Each row was made from one small tree. The marks that hang from a mark follow it in brackets, in the order of their numbers. Every link used is in the known rows. Write each row's tree.
Known rows:
Z552{Z444 Z612}: 7; -14; 2; 3; -1; 17; 18; -1; -6; -10; -9; 22; 17; -6; 8; -14; -11; 2; 9; -16; -4; -17
Z612{Z552}: -11; -8; -10; -10; -2; 6; 9; 0; -2; -6; -7; 10; 0; -12; 19; -4; -8; 0; 17; -2; -8; -10
Z612{Z552{Z444} Z695{Z875}}: -6; -10; -10; -20; 0; 19; 20; 12; -8; -13; -1; 19; 7; -12; 20; 8; -6; 9; 22; -5; -8; -8
Z875{Z552{Z444 Z612{Z695}}}: 7; -19; -9; -1; 7; 19; 18; 3; -4; -4; -4; 21; 13; -10; 12; -5; -11; 6; 13; -7; -5; -14
Z444{Z695{Z612{Z552}}}: -22; -1; 7; -8; -7; 10; 11; 13; -15; -8; -7; 15; 13; -12; 22; -13; -16; 2; 21; -7; -9; -17
Z695{Z875{Z552}}: -6; -14; -5; 1; 2; 19; 6; 17; 6; -7; -9; 10; 8; -18; 22; 2; -13; 3; 11; 6; -12; -15
Z114{Z552}: -3; -10; -10; -2; -4; 6; 14; 5; -3; -3; -11; -2; 9; -14; 14; -8; -10; -5; 20; 6; -10; -9
Z444{Z695{Z612{Z552{Z875}}}}: -18; -3; 6; -6; -10; 12; 12; 12; -18; -12; -5; 16; 13; -11; 20; -11; -17; 2; 17; -11; -7; -15
Z695{Z612{Z552}}: -14; -13; 6; -4; -8; 7; 10; 11; -8; -7; -8; 15; 1; -9; 25; -11; -6; 0; 13; -7; -8; -16
Z695{Z612{Z552{Z444 Z875}}}: -5; -19; 6; -2; -12; 14; 17; 12; -12; -16; -6; 21; 6; -5; 19; -9; -7; 0; 7; -14; -3; -15
Z875{Z552}: -7; -16; -10; 4; 3; 12; 5; 5; 2; 0; -9; 9; 8; -14; 19; -3; -13; 1; 12; 6; -5; -13
Z114{Z552{Z444 Z612 Z875} Z657}: 9; -27; -7; -3; 3; 17; 36; 6; 2; -16; -12; -1; 13; -12; 7; -12; -9; -6; 18; -7; -13; -9
Z875{Z552{Z612{Z695}}}: 2; -15; -9; -1; 6; 15; 11; 1; -3; 1; -5; 16; 7; -13; 16; -2; -11; 6; 15; -5; -8; -10
Z444{Z695}: -19; 6; -1; -2; -3; 11; 5; 4; -14; -6; -9; 8; 20; -12; 18; -8; -20; 3; 20; -3; -3; -13
Z114{Z657}: -16; -13; -2; 0; 6; 10; 12; 4; 1; -7; -16; -5; 8; -12; 23; -5; -9; -3; 19; 2; -4; -8
Z695{Z612 Z875{Z552}}: -9; -20; 10; 5; -4; 19; 7; 28; 2; -10; -10; 14; 7; -15; 28; -5; -11; 2; 8; 1; -14; -21
Z114{Z552{Z875} Z695}: 6; -11; -15; -6; -5; 9; 18; 9; -17; -9; -5; 0; 12; -14; 15; -4; -10; 3; 24; -4; -11; -1
Z552{Z444 Z612{Z695} Z875}: 15; -15; -2; 1; -5; 24; 23; -2; -19; -15; -2; 26; 18; -3; 7; 0; -11; 7; 6; -25; 3; -6
Z612{Z695{Z875}}: -10; -2; -4; -6; -1; 17; 7; 11; -11; -7; -6; 11; 10; -12; 25; 10; -10; 8; 19; -3; -3; -5
Z444{Z695{Z612 Z875{Z552}}}: -18; -6; 10; -1; -4; 19; 9; 26; -7; -9; -8; 14; 17; -17; 25; -9; -20; 4; 17; -1; -14; -21
Z552{Z444{Z695} Z875}: -3; -7; 0; 3; -9; 21; 16; 6; -19; -19; -6; 18; 26; -7; 9; -5; -20; 3; 9; -11; 6; -11

Which tree is each row?
-1; -12; -13; -15; -4; 17; 21; 1; -17; -14; 1; 20; 8; -7; 15; 8; -7; 7; 16; -12; 3; -2
Z612{Z552{Z444 Z875} Z695}
-7; -13; -7; 0; 2; 18; 13; 9; -4; -6; -7; 13; 20; -13; 13; -8; -18; 3; 15; 3; -3; -18
Z875{Z552{Z444{Z695}}}
1; -15; -5; 0; 4; 19; 18; 6; -2; -6; -6; 20; 20; -13; 9; -13; -19; 4; 14; -5; -9; -20
Z875{Z552{Z444{Z695} Z612}}
-16; -14; 5; -5; 5; 11; 15; 18; -13; -9; -12; -2; 7; -11; 30; -11; -4; 3; 27; -7; -10; -9
Z114{Z657 Z695{Z612}}
0; -5; 4; -1; -1; 19; 20; 2; -12; -11; -8; 22; 25; -8; 7; -17; -19; 3; 15; -16; -6; -19
Z552{Z444{Z695} Z612}
-4; -12; -8; -6; 3; 22; 12; 15; -5; -7; -4; 15; 12; -13; 22; 9; -10; 9; 18; 1; -4; -9
Z612{Z695{Z875{Z552{Z444}}}}
5; -10; -10; -7; -1; 9; 21; 1; -7; -2; -7; 5; 9; -12; 12; -7; -8; 0; 23; -5; -14; -6
Z114{Z552{Z612{Z695}}}
-3; -18; -14; -13; 8; 11; 31; 16; -5; -10; -12; -11; 15; -15; 16; -12; -5; 1; 36; 3; -15; -6
Z114{Z552{Z444} Z657 Z695}
-5; -10; 10; 5; -13; 21; 17; 12; -22; -19; -6; 21; 25; -5; 13; -9; -18; 2; 7; -15; 5; -15
Z552{Z444{Z695{Z612}} Z875}
-9; -17; 11; -7; -8; 18; 17; 26; -2; -17; -7; 20; 5; -12; 25; -8; -7; 2; 11; -7; -14; -21
Z695{Z612{Z552{Z444}} Z875}
-6; -23; 11; 4; -4; 23; 13; 30; 2; -13; -9; 18; 11; -13; 25; -7; -11; 3; 7; -1; -11; -23
Z695{Z612 Z875{Z552{Z444}}}
-13; -18; 0; -12; 3; 11; 21; 17; -12; -13; -8; 2; 2; -12; 28; -7; -4; 4; 26; -11; -12; -6
Z114{Z657 Z695{Z612{Z552{Z875}}}}
-13; -17; 0; -8; 2; 12; 31; 19; -3; -11; -15; -7; 19; -14; 16; -17; -11; -6; 29; 4; -13; -15
Z114{Z552{Z444{Z695{Z612}}} Z657}
-10; -17; 7; -4; -8; 11; 15; 12; -9; -11; -8; 19; 6; -6; 21; -13; -5; 0; 12; -9; -5; -19
Z695{Z612{Z552{Z444}}}
-6; -9; -8; -11; -7; 16; 20; 4; -12; -18; -2; 19; 14; -10; 10; -4; -16; 3; 15; -10; -3; -11
Z612{Z552{Z444{Z695} Z875}}
0; -16; -9; -7; -7; 15; 18; 1; -7; -16; -4; 19; 7; -9; 12; -2; -10; 1; 9; -9; -2; -10
Z612{Z552{Z444 Z875}}
-9; -20; 0; -12; 5; 13; 27; 32; -3; -11; -12; -11; 7; -19; 29; -10; -4; 2; 35; 2; -26; -10
Z114{Z552 Z657 Z695{Z612 Z875}}
3; -23; -7; -6; 7; 13; 34; 7; 6; -9; -14; -4; 13; -13; 10; -16; -7; -6; 24; -1; -16; -13
Z114{Z552{Z444 Z612} Z657}
5; -20; -2; 1; 4; 24; 16; 16; 7; -11; -8; 18; 12; -16; 16; -4; -14; 4; 9; -3; -15; -19
Z695{Z875{Z552{Z444 Z612}}}
0; -16; -3; 1; 4; 20; 10; 14; 8; -8; -8; 14; 7; -18; 19; -2; -14; 3; 10; 0; -17; -17
Z695{Z875{Z552{Z612}}}
-5; -22; -9; -6; 5; 11; 29; 11; 4; -9; -15; -11; 13; -14; 14; -11; -7; -6; 25; 7; -11; -11
Z114{Z552{Z444} Z657}
1; -5; 5; -3; 0; 23; 21; 10; -8; -15; -7; 23; 24; -11; 9; -14; -19; 5; 15; -15; -11; -21
Z552{Z444{Z695{Z875}} Z612}
-12; -5; -6; -15; -2; 16; 18; 11; -4; -14; -5; 17; 13; -14; 15; -6; -14; 4; 21; -3; -11; -16
Z612{Z552{Z444{Z695{Z875}}}}
